Every row comes from one small tree of marks. The marks that hang from a mark follow it in brackets, in alphabetical order. Every link used is in the known rows. Which tree was each row made from?
Known rows:
pomori{rone{ninid tugo}}: [ 0.13 -0.56 -0.01 -0.04  0.11  0.05 -0.02  0.33  0.10 -0.06 -0.18  0.07
  0.23 -0.17 -0.06  0.03  0.05 -0.07 -0.26 -0.25  0.09 -0.02]
pomori{rone{ninid{tugo}}}: [ 0.19 -0.40  0.03 -0.02  0.03  0.04 -0.11  0.30  0.12 -0.20 -0.18  0.10
  0.10 -0.09 -0.06  0.04 -0.17  0.02 -0.01  0.01 -0.01  0.02]
povo{tugo{ninid{sizak} rone{pomori}}}: [-0.19 -0.13 -0.11  0.13 -0.41 -0.27  0.02 -0.13 -0.13 -0.32 -0.09  0.13
 -0.27 -0.20 -0.13 -0.36  0.16 -0.16  0.11  0.01  0.00 -0.15]
povo{tugo}: [-0.33 -0.08 -0.16  0.11  0.05  0.08  0.23 -0.22  0.02 -0.09  0.05  0.23
 -0.15 -0.12  0.02  0.14  0.10 -0.23  0.02 -0.17  0.25 -0.21]
pomori{rone}: [ 0.06 -0.14  0.16  0.06  0.21  0.05 -0.17  0.07  0.08  0.16 -0.13  0.21
 -0.04  0.06 -0.22  0.00  0.06 -0.07 -0.03 -0.07  0.00 -0.15]
nopiv{tupog{povo{tugo{ninid{sizak} rone}}}}: [-0.08  0.29  0.12 -0.05 -0.29 -0.06  0.06 -0.01 -0.11  0.15  0.43 -0.01
 -0.41  0.00  0.21 -0.21 -0.08  0.10 -0.06  0.30  0.00  0.09]
tupog{pomori povo}: [-0.19  0.47  0.07  0.03  0.31  0.28  0.15 -0.24  0.09  0.44  0.30 -0.19
  0.08  0.16  0.06  0.36  0.25  0.02  0.14  0.15  0.08  0.14]
rone{ninid{sizak} pomori tugo}: [ 0.02 -0.41 -0.18  0.05  0.14 -0.17 -0.02  0.07  0.00 -0.15 -0.38 -0.17
  0.50 -0.26  0.09  0.28  0.27 -0.05 -0.27 -0.49 -0.01 -0.06]
tugo{ninid{sizak}}: [ 0.24 -0.11  0.06  0.11 -0.15  0.06 -0.20 -0.04 -0.47 -0.07  0.03  0.08
  0.11 -0.19  0.09 -0.02 -0.13  0.04  0.10 -0.33 -0.14 -0.02]
ninid{sizak tugo}: [ 0.03  0.09  0.18  0.14 -0.03 -0.15 -0.04  0.05  0.12 -0.28 -0.56 -0.05
 -0.27 -0.15  0.13  0.18 -0.39  0.00  0.11 -0.20 -0.05 -0.13]
tugo{ninid{sizak} rone{pomori}}: [ 0.13 -0.08  0.10  0.16 -0.36 -0.27 -0.37 -0.06 -0.42 -0.18 -0.17  0.12
 -0.06 -0.15 -0.17 -0.30  0.03 -0.01  0.05 -0.06 -0.19 -0.04]
punug{nopiv}: [ 0.07  0.16 -0.09 -0.06 -0.01  0.03  0.02 -0.31 -0.25  0.19  0.18  0.20
  0.11  0.22 -0.10  0.03 -0.34  0.11 -0.10 -0.37 -0.09 -0.05]
sizak{ninid{tugo{rone}}}: [ 0.03 -0.25  0.00  0.08 -0.13  0.08 -0.16  0.19  0.08 -0.49 -0.10  0.26
  0.02 -0.15  0.22  0.15 -0.56  0.01  0.07 -0.03  0.29  0.01]
tugo{ninid rone{pomori}}: [ 0.08 -0.10 -0.03  0.18 -0.33 -0.10 -0.30 -0.15 -0.47 -0.12  0.02  0.25
  0.12 -0.21 -0.17 -0.17  0.11 -0.11 -0.01 -0.01 -0.05 -0.01]
tugo{rone}: [-0.10 -0.04  0.14  0.15 -0.06 -0.04 -0.26 -0.06 -0.27 -0.07 -0.05  0.33
 -0.26 -0.10 -0.13  0.03 -0.21 -0.14 -0.11 -0.10  0.17 -0.06]
tupog{nopiv pomori{rone{tugo}} povo}: [ 0.02  0.57  0.11 -0.22  0.33  0.18  0.31  0.06  0.52  0.47  0.10 -0.49
 -0.02  0.40 -0.03 -0.07  0.29  0.09  0.13  0.47 -0.12  0.17]
pomori{rone{tugo}}: [ 0.02 -0.26  0.13  0.05  0.15 -0.01  0.05  0.20  0.24  0.10 -0.33  0.11
 -0.02 -0.12 -0.16  0.00  0.12 -0.17 -0.23 -0.24  0.08 -0.16]
tupog{nopiv pomori{rone{ninid tugo}} povo}: [ 0.12  0.32  0.00 -0.29  0.29  0.22  0.25  0.17  0.41  0.35  0.23 -0.51
  0.16  0.35  0.05 -0.03  0.22  0.17  0.10  0.46 -0.14  0.29]
povo{tugo{ninid}}: [-0.13 -0.18 -0.22  0.09 -0.22  0.12  0.21 -0.18 -0.21 -0.19  0.24  0.20
  0.00 -0.24  0.07 -0.05  0.11 -0.18  0.10 -0.14  0.15 -0.10]
tupog{pomori{rone}}: [-0.11  0.13  0.07  0.07  0.19  0.13 -0.06 -0.18  0.29  0.25 -0.06  0.18
  0.05  0.20 -0.19  0.13  0.49 -0.10  0.10  0.20 -0.07 -0.12]
ninid{sizak}: [ 0.01  0.03  0.18  0.12  0.18 -0.07 -0.21 -0.09 -0.16  0.05 -0.23  0.07
 -0.12 -0.03  0.03  0.18 -0.14  0.01  0.02 -0.39 -0.05 -0.16]

Which tree is each row?
[-0.10  0.46 -0.06 -0.16  0.26  0.17  0.38 -0.10  0.04  0.23  0.35 -0.33
 -0.18  0.22  0.14 -0.01 -0.19  0.07  0.19  0.22  0.08  0.11] : tupog{nopiv povo{tugo}}
[-0.29 -0.35 -0.17  0.04 -0.22 -0.05  0.07 -0.01 -0.13 -0.36  0.14  0.28
 -0.24 -0.18 -0.02 -0.07 -0.09 -0.18 -0.04 -0.04  0.29 -0.05] : povo{tugo{rone{ninid}}}
[-0.11  0.54 -0.05 -0.26 -0.14  0.00  0.29 -0.28  0.28  0.45  0.50 -0.01
 -0.16  0.52 -0.04 -0.24  0.10  0.24 -0.05  0.37 -0.19  0.06] : punug{nopiv{tupog{pomori{rone} povo{tugo}}}}
[ 0.06  0.64  0.14 -0.20  0.38  0.22  0.15 -0.06  0.38  0.53  0.25 -0.40
 -0.05  0.54 -0.07 -0.05  0.25  0.18  0.28  0.61 -0.21  0.18] : tupog{nopiv pomori{rone} povo}
[-0.01 -0.20 -0.07  0.10 -0.08 -0.01 -0.17  0.08  0.16 -0.44 -0.18  0.22
  0.16 -0.13  0.16  0.17 -0.36 -0.01  0.06  0.01  0.25 -0.03] : sizak{ninid{tugo{rone{pomori}}}}
[ 0.14  0.33  0.10 -0.31  0.26  0.11  0.22  0.23  0.44  0.31  0.10 -0.61
  0.06  0.39  0.03 -0.11  0.17  0.23  0.14  0.43 -0.23  0.27] : tupog{nopiv pomori{rone{ninid{sizak} tugo}} povo}
[ 0.22 -0.39  0.13 -0.04 -0.01 -0.08 -0.16  0.37  0.15 -0.25 -0.33 -0.02
 -0.04 -0.04 -0.06 -0.07 -0.23  0.08  0.03 -0.04 -0.12 -0.01] : pomori{rone{ninid{sizak tugo}}}
[ 0.20 -0.32  0.16  0.03 -0.08 -0.07 -0.01  0.29  0.08 -0.02 -0.33  0.01
 -0.01 -0.18 -0.13 -0.22  0.08 -0.07 -0.12 -0.27 -0.09 -0.10] : pomori{rone{tugo{ninid{sizak}}}}
[-0.25 -0.34 -0.08  0.03 -0.23 -0.16  0.01  0.05 -0.10 -0.39  0.01  0.20
 -0.35 -0.16 -0.03 -0.15 -0.14 -0.12  0.00 -0.07  0.21 -0.08] : povo{tugo{rone{ninid{sizak}}}}
[-0.06  0.47 -0.10 -0.21 -0.15  0.00  0.26 -0.28 -0.05  0.37  0.54  0.03
 -0.13  0.35  0.08 -0.11 -0.25  0.23 -0.15  0.06 -0.08  0.06] : punug{nopiv{tupog{povo{tugo}}}}
[ 0.14  0.40  0.04 -0.29  0.34  0.27  0.09  0.07  0.28  0.39  0.39 -0.43
  0.15  0.49  0.01 -0.03  0.18  0.25  0.25  0.60 -0.22  0.29] : tupog{nopiv pomori{rone{ninid}} povo}
[ 0.13 -0.23  0.02  0.10 -0.15  0.00  0.07  0.09 -0.22 -0.11 -0.21 -0.03
  0.13 -0.38  0.14  0.04 -0.02 -0.11 -0.17 -0.52  0.03 -0.06] : rone{tugo{ninid{sizak}}}
[ 0.05 -0.24 -0.29  0.08  0.09  0.00 -0.07 -0.06 -0.04 -0.27 -0.21  0.00
  0.50 -0.19  0.11  0.41  0.07 -0.02 -0.03 -0.10  0.01  0.02] : rone{ninid{tugo} pomori}
[-0.05 -0.27 -0.09  0.10 -0.03 -0.11 -0.34 -0.05 -0.32 -0.16 -0.02  0.23
  0.18 -0.13 -0.13  0.09  0.04 -0.07 -0.14 -0.05  0.07  0.03] : tugo{rone{ninid pomori}}
[-0.28  0.40  0.02 -0.01 -0.04 -0.05  0.10 -0.19  0.09  0.28  0.36  0.06
 -0.26  0.09  0.13  0.02  0.18  0.00 -0.14  0.38  0.12  0.00] : nopiv{tupog{povo{tugo{rone{pomori}}}}}
[ 0.00  0.41 -0.01 -0.16 -0.10 -0.09  0.20  0.00 -0.08  0.04  0.23 -0.42
 -0.29  0.17 -0.01 -0.41 -0.14  0.13  0.26  0.36 -0.13  0.17] : tupog{nopiv povo{tugo{ninid{sizak} rone{pomori}}}}
[ 0.05 -0.32  0.11  0.03 -0.14 -0.14 -0.38  0.16 -0.39 -0.27 -0.04  0.20
 -0.16 -0.13 -0.03 -0.04 -0.35  0.03 -0.08 -0.17  0.06  0.06] : tugo{rone{ninid{sizak}}}
[ 0.09 -0.22 -0.14  0.07  0.06 -0.17 -0.15  0.02  0.01 -0.32 -0.40 -0.13
  0.34 -0.15  0.11  0.29 -0.02  0.08  0.03 -0.16 -0.13 -0.03] : rone{ninid{sizak tugo} pomori}
[ 0.02 -0.16 -0.21  0.16 -0.04 -0.01  0.10 -0.16 -0.12  0.01 -0.23  0.00
  0.52 -0.36  0.03  0.17  0.44 -0.21 -0.22 -0.39  0.04 -0.10] : rone{pomori tugo{ninid}}
